Each row comes from the steps of one path. Every step used is in the known rows, and no mark comes twice. Write the path behind each row, first mark first.
Known rows
buta -> monal -> safefo -> keriz -> livetiz: [ -5 -26  17 -37   9 -20   8  34  44   1 -17 -14  -2   3  11  67 -39 -16
 -10  -2  -1]
safefo -> keriz -> monal -> buta -> fasim: [ 22 -51  46  -5  34 -60 -19  61  30  58  17   4 -44 -12  33  76 -17 -22
  -9 -13   5]
livetiz -> monal: [ 24 -41  16 -28  20 -14  17  30  23  41 -29 -29  16   3  11  55  33 -11
   2 -28  42]
safefo -> keriz: [ 16 -57  22 -18  41 -40   9  37  10 -12 -14 -12 -24   7  17  62  -8 -21
  -9   4  25]
firodak -> safefo -> keriz -> buta -> fasim: [  3 -39  45 -17  62  -6 -15  46  12  10   1  -2 -10  -8   0  43 -20  11
  22 -29  15]
buta -> monal: [-21 -24  34 -41   5   2  41  13   0  14 -43   2  12   4  -9  60 -33 -14
  -1 -10  -2]
keriz -> livetiz -> monal -> buta -> fasim: [ 10 -26  32 -19 -14 -41  -9  19  46  89  -8 -15   1  -5  44  61  26 -19
 -26 -21  42]
livetiz -> monal -> keriz: [ 32 -46   9 -40  24 -16  15  27  30  10 -30 -24   8 -11  20  46  47 -32
  -4 -28  44]
monal -> keriz -> buta -> fasim: [ 25 -34  43 -29  43 -31   2  18   0  -6   8  37 -37 -47  27  48 -11  -6
   6  -6   3]
firodak -> safefo -> keriz -> monal: [  6 -57  21 -19  36   0 -14  54  32  11 -23 -36   8  13   7  34  -1 -23
  10 -53  41]
monal -> keriz: [ 16 -50  20 -46  20 -19  13   6   0 -32 -30   1  -6 -18  29  42   5 -41
  -6 -17  25]
monal -> buta -> keriz: [-13 -35  50 -25  16 -44   0  26   5  28   7 -16 -33 -17   6  72 -23   7
  21  -9 -25]
buta -> monal -> keriz -> livetiz: [-17 -34  11 -47 -11  -7  30   0  19 -10 -44   3   9  -7  17  47 -14 -45
 -23  -9  23]
monal -> buta -> fasim: [  0 -19  74 -29  16 -44  -6  22  -8  70   8  27 -18 -25  30  77 -29   6
   1 -11 -32]
livetiz -> monal -> keriz -> buta: [ 33 -42   8 -32  36 -16   3  34  28  17  -7 -10 -14 -22  14  45  38  -3
  10 -21  38]
monal -> safefo: [ 22 -21  29 -40  18 -21 -14  27  21   5 -13 -20  -3 -10  24  52 -23   3
  14 -25  -9]
livetiz -> monal -> keriz -> buta -> fasim: [ 36 -36  32 -27  47 -23   5  33  30  30   2   4 -15 -35  19  57  32  -7
   7 -22  27]
livetiz -> monal -> buta: [ 15 -30  32 -35  10 -25  -5  35  21  72 -10 -26   2  -2  17  60  27   7
   9 -19  16]
firodak -> safefo -> keriz: [ -4 -51  24 -27  41   4  -4  41  10 -15 -31 -34  15  15  -2  37  -8 -11
  11 -35  29]

Which path is each row?
[ 17 -53   4 -14  14 -52 -16  41  47  42  -1 -27 -17  10  35  61  20 -26
 -19   3  54]	safefo -> keriz -> livetiz -> monal -> buta
[ 26 -65  17  -8  32 -42  -2  57  33  17  -4 -16 -32   0  26  59   0 -37
  -9 -18  38]	safefo -> keriz -> monal
[ 18 -49  27  -8  21 -61 -12  41  49  53   4 -14 -20   0  38  72  15 -25
 -28   2  43]	safefo -> keriz -> livetiz -> monal -> buta -> fasim
[ 10 -57   6 -13  15 -47  -2  26  29  -1 -13 -17 -23  12  32  49  -1 -40
 -28   3  60]	safefo -> keriz -> livetiz
[ 17 -48  32  -9  26 -40  -1  48  58   7   4 -42 -31 -16   9  67 -10 -21
  20 -52  -4]	buta -> keriz -> monal -> safefo
[  8 -36  39 -23 -10 -30 -20  39  20  80  -1  -8 -29 -12  30  53  -9 -14
  10 -35  11]	keriz -> monal -> buta
[ -6 -53  13 -23  21  -2  -9  31  30  -4 -29 -40  15  19  14  30   2 -26
  -6 -35  52]	firodak -> safefo -> keriz -> livetiz
[ -1 -50  29 -22  27  -2 -26  59  30  31  -8 -32  -2   7  11  38  -8 -14
  13 -45  20]	firodak -> safefo -> keriz -> monal -> buta
[ 43 -33  13 -21  50 -31 -20  61  55  27  14 -33 -16  -8  13  62  16  17
  20 -17  19]	livetiz -> monal -> safefo -> keriz -> buta
[ 10 -37  38 -23  22 -36   3  42  34  56   1 -39 -11  -9   5  75  24   3
  17 -24   6]	livetiz -> monal -> buta -> keriz
[-11 -18  31 -27  23   0  19  21  -5  26  -8  22 -27 -16 -15  50 -40  26
  24   1  -2]	keriz -> buta -> monal
[-14 -32  25 -52  11   0  37  11   1 -19 -43   7  10 -15   5  55 -21 -36
  -6  -9   2]	buta -> monal -> keriz
[  9 -44  13 -10  11 -43   5  29  69  13  -6 -59  -7  -2  14  63  22 -23
  -1 -35  32]	buta -> keriz -> livetiz -> monal -> safefo
[ 16 -21  60 -11  40 -31   1  21  -5  43  15  40 -40 -34  12  61 -28  27
  17  -9  -4]	keriz -> buta -> fasim
[ 43 -37  11 -26  43 -34 -14  60  57  23  -4 -43  -1  -1  16  68  24  -5
   5 -23  19]	livetiz -> monal -> safefo -> keriz
[  7 -57  32  -6  19 -37  17  38  39  16  -8 -34 -32 -12  -1  64  -1 -29
  11 -49  14]	buta -> keriz -> monal
[  7 -32  12 -27 -24 -31 -13  17  43  75 -19 -33   3   4  38  46  32 -18
 -17 -19  53]	keriz -> livetiz -> monal -> buta
[-15 -36  23 -29  50  13  -3  48  14  -2 -13 -13  -2   3 -18  38 -28  13
  25 -22  11]	firodak -> safefo -> keriz -> buta -> monal
